Each row comes from the steps of one path. Every step used is in the known rows, and no mark comes twice. Write the path behind each row, first mark first.
In the rows, 128 means zero.
Known rows:
muded-sisem: [131 127 134 156  98 145 122 169 113 117 114 121 126 151 141 113 157 111
 159 112 144 125 135 103 152 143 159 116 127 104 118]
sisem-beben-pudiv-muded: [143 123 146 172  68 139 185 154  78 113 169  74 135 142 100  31 129 132
 137 122 114 130 106 161 165 125 142 113 122 131 144]
sisem-kegav-pudiv-muded: [133 110 113 184  67 170 137 167 130 166 137  89 147 142 124  66 134 118
 155 127 130 112 138 129 148  76 105 107  89 105 141]
muded-sisem-kegav: [134 126 124 171  91 164 122 160 126 141  96 133 135 131 123  98 136  98
 138 134 133 109 121 107 134 135 119 108 121  91 147]
nuto-kegav-sisem: [121 116 108 102  63 105 133 122  80 153 102 128 127 145 164 164 136 116
 132 115 128 104 119 134 155 129  74 104 121  93  85]
lesu-seto: [127 128 105 139 110 162 144 143 108 120 127  98 130 147 126 153 148 100
 145 135 135 124 139 111 181 111 110 122 124 105  99]
kegav-nuto: [128  99 106 120 131 117 151 127 142 118 134 107 164 169 148 112 164 105
 134 137 123 143 163 137 184  97 155 115 113 101 140]
kegav-sisem-muded: [143 105  93  85  79 100 112 169 103 126 125 112 138 142 127 165 151 127
 113 103 139 121 123 122 181 125 121 132 115  98 128]
muded-seto-kegav-nuto-musodoz: [ 79 100 104 174 163 105 177 102 102 159 104  98 117 187 137  64 152 116
 124 142 167 121 144 173 189  98 121  87 150  84 125]
lesu-seto-musodoz: [123 114  99 133  99 144 166 124  96  96 129 101  90 137 121 161 146 113
 144 116 126 126 133 139 173 113 109 108 142 108 100]
lesu-sisem-beben-pudiv-musodoz: [145 110 163 191  44 139 173 127 106 121 146 116 130 145  95  32 146 132
 139 130 114 123  66 188 168 123 156 110 141 129 155]
nuto-kegav-sisem-beben-pudiv: [159 108 127 118  46  93 159 110  75 142 122 118 108 147 132 109 133 116
 107 129 111 123  85 184 187 131 103  99 144 115  90]
pudiv-muded-nuto-kegav-sisem-musodoz: [115 151 131 103 116  94 148 174  23 143 121 123 129 132 176 148 111  94
 170  84 153 101 124 153 160 109  58  77  56  76 108]
beben-pudiv: [156 119 124 168  93 108 144 134  92 124 133  88 135 162 126 100 158 125
 124 143 103 139 120 159 186 129 140 116 150 125  90]
nuto-kegav-pudiv-muded: [117 126 143 156  64 149 153 164  73 145 141  86 135 151 153 105 127 117
 176 101 156 109 146 120 143  67 108 103  84 114 110]
nuto-kegav: [111 136 135 117 104 131 152 123  81 130 114 115 134 135 143 144 126 107
 150 127 129 118 140 122 134 112  87 116 127 111 107]
seto-beben: [114 133 132 112 124 137 115 119 156  95 149  89 150 152 126  99 149 123
 142 117 127 145 156 153 180 136 151 123 126  90 135]
beben-pudiv-muded-nuto-musodoz: [126 122 171 206 129 107 181 175  43 132 164  80 125 172 178  30 125 101
 146 128 141 125 122 176 186 131 125  89  82  99  87]
nuto-kegav-pudiv: [128 118 132 130  91 133 136 139 107 148 121 105 126 159 147 144 144 105
 158 111 133 131 152 139 166  80 119 113 122 122  90]
lesu-seto-kegav-nuto: [130 108  81 160 113 148 168 101 129 113 114  92 127 166 123 111 161  96
 110 165 151 117 142 126 190  70 110  85 127  95 145]
sisem-beben-pudiv-musodoz: [146  98 166 172  74 140 182 119 112 131 154 103 118 159  99  34 131 123
 120 108  83 132  98 184 184 123 159 122 134 140 156]
nuto-kegav-sisem-muded-pudiv-musodoz: [134 117 125  83  64  82 120 156  55 145  78 144 104 154 151 130 127 118
 133 104 154 103  92 147 177  56  81 126  75 107 115]
beben-pudiv-muded-seto: [116 124 133 207  91 117 152 174  46 129 130  53 152 171 114  79 149 155
 170 129 143 121 116 157 185  92 145 119 136 100  84]
kegav-pudiv: [141 106 116 147  95 140 122 159 149 145 137  96 131 171 132 123 171 117
 156 109 117 144 165 147 189  92 160 123 131 126  97]
lesu-sisem: [116 133 116 150  79 139 128 150 120 120 121 124 156 132 121 123 166 132
 167 144 146 126 118 132 141 134 122 116 144 107 119]
seto-kegav: [117 122 103 166 104 141 151 113 113 129 113 105 119 146 106  94 156 125
 131 145 123 115 136 134 139 126 104 107 164 123 149]
muded-sisem-beben-seto-kegav: [119 139 150 195  75 156 171 132  88 126 104 124  99 152  89  75 134 131
 111 107 127 114 129 150 139 139 142  98 165 131 179]
kegav-nuto-musodoz: [115  94 119 133 150 111 175 114 127 141 141 115 133 170 172  72 140  95
 115 133 138 137 146 151 187 124 127  98 104  91 118]
nuto-kegav-sisem-beben: [123 113 120  82  69 124 158 119  98 149 117 135 118 132 138 137 122 107
 127 105 118 113 115 152 159 136  96 111 128 105 126]
pudiv-musodoz: [115 107 149 162  97 153 156 129 114 147 130 114 136 157 122  90 136 120
 149 101 102 118 130 130 153 113 133 126 112 119 150]
pudiv-muded-nuto-musodoz: [ 95 124 166 176 153 130 179 180  69 144 159 101 133 161 173  59 122  94
 167 109 145 120 150 140 157 133 118  99  65  91 115]
pudiv-muded-seto-kegav-nuto-musodoz: [ 72 106 109 199 140 118 197 126  71 152 120  80 128 180 141  19 136 129
 146 132 183 101 131 155 165  83 106  79 113  73 143]

Which path is each row?
[134 138 140 166  75 123 137 139  99  84 171  52 159 158 128  37 134 142
 140 127 139 127 118 168 186 119 152 100 100  89 122]  seto-beben-pudiv-muded
[109 141 123 197  93 131 160 110  81 137 108 102 131 161  99 121 142 145
 105 136 113 112 145 157 137 122  97 103 170 129 142]  beben-seto-kegav
[140 130  98  58  80  69 104 165  64 124  76 134 111 145 148 165 142 116
 129 123 168 118 113 137 180  78  78 125  98 105  91]  nuto-kegav-sisem-muded-pudiv
[124 139  98  73  99  93 124 120  55 148  99 140 114 125 151 163 121 104
 134  98 128 110 107 152 167 139  42  93 111  92  89]  nuto-kegav-sisem-musodoz
[125 113 194 126 115 129 155 187  85 138 138 111 130 170 159 144 127  83
 165  73 152 130 164 143 188  31 153 123  55 112 148]  sisem-muded-nuto-kegav-pudiv-musodoz
[109 146 160 218  54 170 184 160  57 118 121 106 112 143  92  44 116 143
 127  99 149  89 111 134 112 129 132  84 128 124 200]  pudiv-muded-sisem-beben-seto-kegav
[115 132 169 119  99 104 171 145  71 155 114 138 132 165 152 181 121 100
 124  93 114 123 152 186 177 122 113 101 112 105 122]  muded-nuto-kegav-sisem-beben-seto
[108  97 104 162 136 114 183  88 115 142 125 112 114 168 153  45 144 101
  99 153 142 119 132 161 169 116 103  79 129  97 144]  seto-kegav-nuto-musodoz
[117 131 144 116  59 113 166 114  70 155 112 134 121 150 131 162 110 128
 106  95 109 113 124 166 160 131  88 102 134 116 123]  nuto-kegav-sisem-beben-seto
[ 98  94 129 216  86 152 147 133 118 178  99  88 103 200  99  80 175 142
 171 100 136 113 143 172 185  52 154 116 158 122 139]  muded-seto-kegav-pudiv-musodoz
[117 126 142 211  57 168 183 147  91 146 150  82 119 165  82  45 132 149
 133  95 126 114 140 174 151  83 129  93 134 143 181]  sisem-beben-seto-kegav-pudiv-muded
[110 135 152 235  94 140 168 180  77 149 139  80 132 189 131  96 151 132
 159 105 140 115 177 171 166  59 146  88 105 121 141]  beben-seto-kegav-pudiv-muded-nuto
[124 129 134 137  79 114 121 182  96 105 100 135 139 140 111  80 156 135
 162 129 176 121  91 150 162  61 129 137  94 119 146]  lesu-sisem-muded-pudiv-musodoz
[118 133 133 154 120  99 114 129 116  96 134  58 152 187 109  93 164 145
 149 127 139 154 135 196 228 113 180 117 159  84  84]  muded-seto-beben-pudiv
[115 121 147 186  92 129 179 168  67 126 147  60 141 162  91  49 136 149
 166 112 135 131 112 174 190 102 162 124 144 115 126]  sisem-beben-pudiv-muded-seto
[102 115 158 150 175 120 160 156 100 146 142 118 121 167 175  98 136  80
 152 115 131 142 165 158 183 147 128 109 105  98 101]  muded-nuto-musodoz
[118 109 187 166 111 139 158 159 103 163 127 117 123 188 175 131 139  84
 183  86 126 127 166 160 183  52 149 109  74 114 125]  muded-nuto-kegav-pudiv-musodoz
[156  98 118 154  34 112 167 152  78 132 153  90 129 148 120  54 137 142
 121 116 116 114  81 174 184 139 133 101 115 110 123]  kegav-sisem-beben-pudiv-muded
[116 102  92 165 135 138 186  88 105 136 122 103  95 170 152  64 138  83
  97 158 162 112 128 141 192 100  87  70 116  85 122]  lesu-seto-kegav-nuto-musodoz
[ 74 143 137 149 122 138 130 161 112 103 142  57 170 168 113  82 138 148
 190 101 163 124 158 144 174 104 156 123 109  68 133]  pudiv-muded-seto-beben
[131 102  97 135 121 134 147 119 162 147 116 116 171 147 132  99 142  97
 111 162 114 124 148 139 168  93 113 103 110  88 171]  sisem-kegav-nuto
[ 96 126 128 176  93 164 107 165 149 148 134  60 162 171 109  63 138 136
 180 112 161 122 158 167 190  62 146 112  99  63 142]  sisem-kegav-pudiv-muded-seto-beben
[108 140 160 125 148 122 157 151  82 132 121 117 140 155 168 162 135  77
 170 121 135 132 169 137 154 101 114 114 104 100 111]  muded-nuto-kegav
[115 122 114 179 107 113 175  99 102 131 115 101 149 180 121 107 154 134
  92 146 122 119 155 163 167  83 123  86 144 115 162]  beben-seto-kegav-nuto
[124  91 128 203  68 159 148 117 132 168 121 107 102 180 112  61 161 126
 143 110 115 109 135 156 164  70 140 103 132 136 157]  seto-kegav-pudiv-musodoz
[148 123 149 176  73 148 138 104 119 101 150  68 122 179 127  70 132 113
 119 124 124 126 102 174 230  97 148  98 101  91 110]  lesu-seto-beben-pudiv-musodoz
[111 127 128 160  92 111 172 121  76 110 125 109 110 153 114 159 137 151
 122  96  98 132 151 170 149 132 118 112 159 126 115]  beben-seto-musodoz
[125  99  88 129  65 127 158 107 126 146 112 127 101 138  99  90 154 128
 110 122 111 113 114 167 164 148 116 102 167 115 164]  seto-kegav-sisem-beben
[122 119 128 159 112 127 132 139 116 141  95 125 117 173 131  66 156 119
 166 128 117 131 129 157 174  81 129 135 103 132 127]  muded-pudiv-musodoz
[111 121 129 212  80 130 192 140  58 124 130  58 118 159  66  22 140 154
 149 129 146 111 101 182 165  91 139 104 167 118 147]  sisem-beben-pudiv-muded-seto-kegav
[109  95  86  87  91  75 138 171  71 112 107 105 106 148 108 192 161 159
 137  74 153 127 128 164 193 108 141 130 155  84 105]  kegav-sisem-muded-seto-musodoz
[110 128 142 131  87 110 156 176  54 146 121 112 143 149 183 146 130 102
 171 107 156  97 136 135 150 107  92  93  67  75 105]  pudiv-muded-nuto-kegav-sisem
[116 106 136 189 106 146 170 159  97 149 121 121 140 147 171   7 103  89
 123 134 178  94 107 118 141 117 104  68  51  58 158]  pudiv-muded-sisem-kegav-nuto-musodoz
[133 119 136 194  57 162 123 211 104 133 136  92 129 167 148  76 160 124
 185  89 161 114 137 106 158  94 176 101  85 106 117]  kegav-pudiv-muded-sisem
[154 110 137 150  94 126 164 129 114 117 154  93 124 151 104  67 145 119
 123 131  95 151 116 182 189 134 153 120 156 137 126]  sisem-beben-pudiv
[147 129 131 144  97 114 118 113 132  93 155  73 144 167 128  75 154 129
 120 133 117 149 128 180 206 131 160 111 140  99 101]  seto-beben-pudiv
[143 104 109 161  89 160 121 145 171 168 119 108 140 150 118 101 149 105
 139 135 110 132 148 147 170  86 120 117 123 116 129]  sisem-kegav-pudiv
[ 78 119 118 166 104 124 175 164  56 113 126  78 123 148 108 115 145 157
 188  89 150 120 142 151 143 103 131 118 142  92 116]  pudiv-muded-seto-musodoz
[130  91 144 175  77 154 141 148 141 166 138 108 123 180 135  93 159 119
 157  90 108 126 145 150 186  82 168 122 108 130 135]  kegav-pudiv-musodoz
[117 127 136 132  80 154 152 146 142 115 138 128 145 120  93  88 155 124
 163 128 133 134 116 152 145 140 140 118 152 119 155]  lesu-sisem-beben
